Known rows, with every step that occurs:
sevisod potar lamak gaku: [-44 -12   2  43  20 -72   2  75   3   6   9  -4  25   0 -31 -40  21  35
  23 -22  28   2 -30  17   7 -31 -52 -21  22 -25  51  60  -3]
zodu gaku gurol: [ 42 -14  -8 -32  -3  -6 -16 -45  16  43  28 -14 -43  -4 -11  10  12  16
  -5  24 -39  44  31 -15  -4   6  24  39  36   5 -61  -7  18]
sevisod gaku lamak potar zodu: [-32  20   5  32  -2 -21 -24 -14   0 -21 -10  -9 -26 -21  34  42 -46 -16
  41 -18  55 -17  -1  32  64 -17 -55  19   3  64  33  -6   9]
tenod gurol: [ 28  37  17 -25   5 -34 -20 -27  -8 -12   2  -6  48  22 -17  21   0  46
 -67 -80 -42   7  48  18 -41  26  37 -14 -17  -8  10 -30  21]
potar zodu: [  4   8 -10   2 -12 -16  13 -48  -5 -28  -7   4   0  -8  51  37 -30  10
  10  -3  12 -53 -35   5  47  21 -41   9 -22  60   6 -54   4]
lamak gaku sevisod: [ 20 -29 -39  15  -4   8   6  47  12 -19  22  15 -28 -17 -37 -20  40   6
  17 -11 -23   7 -30  97 -23   3  27 -21 -33  -4   9  17 -23]
zodu potar lamak: [-16  -5 -16   2  -6 -62  21   0 -36  -8 -27  12  47  32  -3 -18 -11  30
 -19 -21  -2 -13 -45 -51  53   4 -53  66 -27 -15  52  15   8]
dumi gurol gaku: [ -2  20   0  -4   8  -4   8  -7   1   3  20  12   4  37  -2 -46 -36   5
 -44  56  28  -8 -46 -29 -73  -1  40  14  43   6 -39  16 -17]
dumi gurol: [  4  -2  13  -5 -18 -26  -9 -18 -21  44  28 -13  14  28 -11  25 -42  22
 -53  71 -18  -4 -54  -5 -53   2  52  -7  16   4  -5 -17 -16]
vune gaku sevisod potar: [ -1 -50  -6  -6  -4  -7  32   5 -19  23 -53  24 -21  -5 -34 -16   6 -20
  -9 -12  34  -5  19 -20  34 -34 -10  23 -25 -69 -25  17  -7]
tenod gurol dumi: [ 16  15 -12 -38  -1  19 -14  -2  38  -7  19  -9  34 -16  51 -15  49  20
 -15 -62   1  -4  20 -44 -82  -3  34 -60  10  17  19 -29   4]
gaku gurol nusib: [-22 -10  37  -5  12  46 -10   1 -49  -4 -19 -19 -40  -3  55  32  -4   1
  10  48  -2 -15  59  34  -1  -2  47 -44  -5  -6  -6 -45  -2]
gaku sevisod: [ 31 -24 -37  -8 -21  27  27   0 -11 -24   3  24 -26  -8 -24  12   6  -5
  -8  -4 -33 -11 -21  58  -8  22  35  10 -51   3   3 -15 -18]
zodu potar lamak gaku: [-23  -9 -13  31  19 -73  -9  59   2   2   9  -1  34  16 -19 -51  34  42
  16 -24  10  12 -48  16  16 -15 -51  -7   7 -24  57  51  -2]
lamak potar: [ -6  16  49  36  17 -37 -58 -11 -34  -4 -13  -3  18   8   4  59 -38   9
 -11 -30  43  -2  23  20  27  10 -45 -78  18 -12  65  18   0]
zodu gaku: [ 39   4  -6 -41  -6 -10  28 -68   3   5   1  -3  27  26   4 -13  18   9
   7   4 -35  38 -21 -47  16   5 -12  49   7 -14 -34  35  23]
sevisod vune gaku lamak: [-54   9 -11 -48  22 -34  48  30  18   1   3  47 -41  17 -30  -1  -8 -12
  11   9 -31  46   2  46 -15 -39 -29  45   8 -38  23  26   5]
potar zodu gaku gurol karav: [ 37  41   0 -12  13  35 -30  -5  49   6  44 -17 -43   3   2 -38  -1  -9
  -1  39 -70  15  34 -50  70   6   8  56  20  14 -68  -5  -4]
potar lamak gaku sevisod vune: [ -7  -3 -20  -5  35 -28  38  62 -36 -50 -23 -10 -15 -40 -21 -23  -1  -7
  21 -25 -61 -18 -12  99 -19 -67 -15  10 -38 -43  13  30   1]
vune gaku gurol nutog: [ -6 -17  16 -35  20  -8  14  -5  28  13  29  37 -61   7 -23  29  -3   1
 -12   2  -8  -1  41 -31 -76  16  15 -67  28 -25 -27 -53 -37]
gurol nabuz: [ 11  -3  30   1 -13  38  10  17   1 -21  -5   6  37  19  40  29  46  12
 -25  26  29 -41  -8 -28 -41  16   8 -72 -33   1  28 -29  -2]
zodu potar lamak gaku gurol mokiz: [-16 -23 -13  40  25  11  12  35 -11 -23  32  -4 -29  -7 -38 -56   9   4
   8  20  43  -2 -18   7 -24   8   6  10   1  -1   6 -15 -14]
zodu gaku lamak potar: [-29  33  28  19   5 -18 -42  -4  -8   0   5  -3 -10   8 -11  30 -26 -13
  22 -26  26  56  20  20  41 -10 -31  -5  33   6  50  59  16]
vune gaku gurol mokiz: [-11 -35  -3   3  26  16  25   6   3 -10  32  29 -42   5 -36 -20   6  -9
 -12  40  35  -3   3  13 -59  17   9   7  -1 -13 -27 -40 -20]
zodu potar lamak gaku gurol: [ -1 -23 -13  19  15 -51 -41  44  15  39  31 -11 -39 -11 -28 -16  23  40
   1   6  -7  27  12  30  -4  -7  -2  -1  36  -2   2   4   2]
karav gurol: [ 36  48   4   3  -9 -22 -11 -18  27  24  19  -2 -12   3  -7  48  -4  41
 -42 -64 -42  -9 -42  23  -4  35  26 -43  -5   4  -6 -60   8]
gurol nutog: [ -4  15  23 -20   7  14  45 -25  -5 -32  13  23 -12  13  -8  28 -34   6
  -6 -16  -5 -29   2 -57 -45  31   2 -88   6 -15  28 -43 -38]
vune gaku zodu potar lamak: [-29 -32 -26   9  -9 -41  15  14 -10  11 -26  32  56  18   0 -17   1 -10
  -8 -20  13  -5 -34 -28  33   1 -35  73 -26 -12  22  11   4]
dumi gurol tenod: [ -7  40  15 -30  -3  28 -31   6 -23  26   0 -38  14  31 -23  10 -33   9
 -27  72 -36  -8  48   3 -23  22  21 -35 -10  24 -12  18  -4]
nabuz gurol: [  4  -4  41  -1 -32 -11  -7 -48 -23  26 -15 -29  74  12   3  45  12  15
 -16  40 -53   6 -21  -1 -38  51  11   5  11 -11  17 -17   7]
potar zodu gaku: [ 31   7 -18 -31 -14 -11  23 -80  10  -9  -5  -9  17   8  40  -7  13  -3
  27  -2 -19  10 -35 -36  47   1 -31  76  -7  36 -54   8  29]
karav gurol gaku: [ 20  54  -6   2  15  -2   7  -7  36 -12  14  20 -14  20   2 -30 -11  18
 -36 -38  10 -11 -38 -10 -38  22  23 -10  28   7 -41 -14   0]
tenod gurol gaku zodu potar: [ 32  -4 -15   7  -4  42 -11 -46 -17   4 -47   4  50  11  19 -52 -18 -31
 -22 -41  37   5  14 -64  39  17  33  28 -10 -24 -26 -15  11]

Rows:
[-36  -5  -8  33  20 -74  -2  74  17  -6  35   7  27   7 -26 -28  31  45
  19 -15   0   6 -47  50 -22  -9 -45 -26  17  -3  58  49  -8]
potar lamak gaku
[ 22  -1  -8 -22 -15  -9  28 -78  -3   3 -30 -19  14  -1  35 -20   4 -12
  30  -9   9   7 -17 -70  75 -22 -38  81  -2  13 -62  20  33]
sevisod potar zodu gaku
[-24  31 -31 -30 -22  10  40 -30  26 -11  22  11 -32   8   1  -9  -9 -13
  42   6 -23  52 -30  -2  45  -6  -9  95  10  49  -2  24  23]
potar zodu gaku lamak
[ 18 -16  27   2 -12  41 -20  26  14   7  13  -4  -9   0  30  37  50  14
 -29  40  22 -26  27 -13 -52  11  34 -63 -10  14  -6 -47   0]
gaku gurol nabuz
[-40 -35 -13  64  -6  21  -3  56  20  18  12   6  44 -42  -8  -9  -6 -37
  41 -18  40  -6 -11  36  -7  -3  15 -24  17  15  12  18  -9]
sevisod potar lamak gaku zodu
[-10 -20 -10  20  17 -51 -37  54  25  35  51  -6 -43 -17 -32   1  20  42
   4  12 -13  21  13  54 -30  -3   2 -14  42  12   4   3  -3]
potar lamak gaku gurol
[-49   2 -16 -40   3 -27  35  21  37  16  22  60 -37  34 -35   6   4  -2
   5  16 -12  53 -11  30 -13  -3 -20  39  14 -16  28  20  -3]
vune gaku lamak
[ 48 -24 -47 -28 -25  30  33 -26   2 -16   3  13 -16  -4 -22 -16  36 -17
  10  -5 -50  25 -26  33   2   6  36  64 -44   2 -45  21   0]
zodu gaku sevisod
[ 32 -25 -14   9 -16  40   0 -55 -30  18 -48   1  43   5  21 -14 -26 -29
  -5 -14  25  -1  -7 -63  72  23  10   9 -21 -29   5 -26   5]
gaku zodu potar
[  8  37   9 -27  10  34 -65 -12  -1  19  -8 -47 -30  -3  -4  13  -3  -6
  18  26 -23  16 114  13  35  17 -18  -6   5  49 -51  23  24]
lamak potar zodu gaku gurol tenod
[  0 -13   6 -22 -27  35  -5 -18  28  19   6 -25  53 -23  66   1  57  -2
  20  22  -7  -5 -29 -58 -80  13  16 -47  30  15  25 -20  -7]
nabuz gurol dumi
[-31 -22 -23  11 -17 -38  42  27 -25  -6 -27   7  19  -4 -30 -23   0  -1
   4 -23   5  -8 -24 -26  39 -30 -27  92 -26 -10   7  46   9]
zodu gaku sevisod potar lamak
[ 25  -9 -45  -5  -7  40  33  11   5 -42   3  37 -33  -1 -20 -38   6 -17
  -8   0  -3 -12 -24  43 -32  13  41  29 -28   9 -30   7 -21]
gurol gaku sevisod
[  8  32   6 -35  11  41 -40   4  -7  19   0 -30 -32   6 -26  21 -16  14
  -5  40 -39   1 110  14   6  37  -1 -41  -1  25 -19   0   7]
gaku gurol tenod
[-49  42  32  38  13 -16 -52  25  -9  -1  14   5 -21  14 -14  14 -52 -15
  -3  -1  57  34   7  29  -2 -14  -5 -22  51  16  47  49  -3]
dumi gurol gaku lamak potar
[ 27 -15  13  -7 -19  42 -18   2  26   6  10 -15  -8  -6  50  19  68   0
  -8  36  19 -14  18 -24 -31  -2  27 -12 -13  37 -48 -36  16]
potar zodu gaku gurol nabuz
[-10  -3   4  15 -11 -13  18 -45 -25 -11 -44 -11  -4 -20  42  18 -42  -3
  14 -13  51 -56 -10 -44  88 -12 -52  18 -15  27  -5 -38  11]
sevisod potar zodu
[-36  20  29  30  12 -21 -32  17  -8   3  -3  -5 -21   0 -24  36 -45 -11
  28 -16  49  38  33  28  28 -25 -33 -16  33  -4  73  54   1]
sevisod gaku lamak potar
[-53  19  37  11  32 -50 -40  31 -10   1 -12  20 -21   7 -17  39 -28 -18
  10 -26  29  39  35  61  14 -36 -54 -27  25 -31  58  48   7]
sevisod vune gaku lamak potar
[-11  16  19  36   0 -31 -43 -34 -18 -27 -17  -8   2 -15  53  58 -41  -2
  15 -27  50 -46  -8  27  63   8 -62 -25  -8  59  27 -31   7]
lamak potar zodu
[ 31  75  24 -11  22  16 -31  14  29 -25  30  -9  25  30 -19 -33  -7  16
 -53 -32 -81   1  54 -33  29  23  26   7 -10 -20  -8  -8  -5]
tenod gurol karav
[ 24 -29 -15  26  -5  27 -14 -22 -15  23 -34  -5  41  -1  13 -37  -2 -22
  13 -20  33  11 -13 -36  62  10   6 -12  -9 -34   9  -4   1]
lamak gaku zodu potar
[ 24 -30  21  -1  -9  41  -4  29  24  16   5 -14 -15  -6  20  23  51   8
 -10  49  34 -20  39 -23 -59 -14  34 -35  -6   2 -15 -27  -1]
sevisod gaku gurol nabuz
[  1 -35  -6  25  -3   5  19  26 -23  10 -38  -7 -21 -23 -37 -32   3  -8
  12 -20  37  -5   9  -5  43 -35   0 -11 -13 -52   1  29  -7]
lamak gaku sevisod potar
[ -7 -30 -19   7 -14 -10  21 -21  -8  -7 -45  12 -25 -24  27   6 -10 -22
  16 -15  44 -47 -10  -1  68 -22 -38  46 -38  19 -35 -32   2]
vune gaku sevisod potar zodu
[ 14  46  41   5  -4  32 -21  -2  19   1  16 -25  43  23  -5 -17   3  -5
 -18  52 -89   1   5 -47  32  39   7  20   9 -21  -4   0 -15]
nabuz gurol karav
[-33 -29 -20  57  -5  20  -7  55  28   9  31  13  46 -35  -4   0   1 -30
  38 -13  22  -3 -23  59 -26  13  20 -29  13  31  17  10 -13]
potar lamak gaku zodu
[ 18   0 -13 -28  24   2  49  10 -52 -50 -39  -6 -22 -34  -8   4 -27 -17
   3 -14 -66 -26   4  69  -6 -48  -1  10 -47 -47   1  -2   3]
gaku sevisod vune
[-11   9  46 -12 -16  15  27 -37 -10 -10   1  -6  29   7  -5  39  -9  -2
  -4   9 -34 -16  -2 -50 -74  47  22 -65  15 -14  16 -44 -30]
nabuz gurol nutog
[ 19   5 -11 -20  24  -4  23  -7 -45 -50 -46 -23 -20 -44  13  -3 -14 -37
  27 -30 -51 -12   8  68  22 -68 -19  44 -42 -25 -30  22  21]
lamak potar zodu gaku sevisod vune
[  4  -8  34   7 -26  28 -10  27  -4  14  13 -12  36  25  33  27  32   9
 -51  72  26 -35 -34 -23 -81  -2  55 -57 -20  12   1 -29 -11]
dumi gurol nabuz
[ 20 -31 -10  -5 -18  21  38 -24 -30  11 -51  -8 -12 -14 -26 -29  -1 -23
   8 -16  18   7  12 -49  60 -33   7  49 -21 -48 -36  33   9]
zodu gaku sevisod potar
[ 27 -20 -30 -43  -7  39 -11 -16  55  31  35 -14 -28 -33  55 -23  56   0
  28  11   3  23   7 -67 -56 -18  25 -22  47  26 -30 -12   2]
zodu gaku gurol dumi
[ -5  -9 -17  27  -5  75  14  -9  21  -9   7  30  30 -19  18 -11 -37 -57
  11   4  44 -17  -3   0 -34  30  47 -11  22  29 -33 -13 -12]
gurol gaku zodu
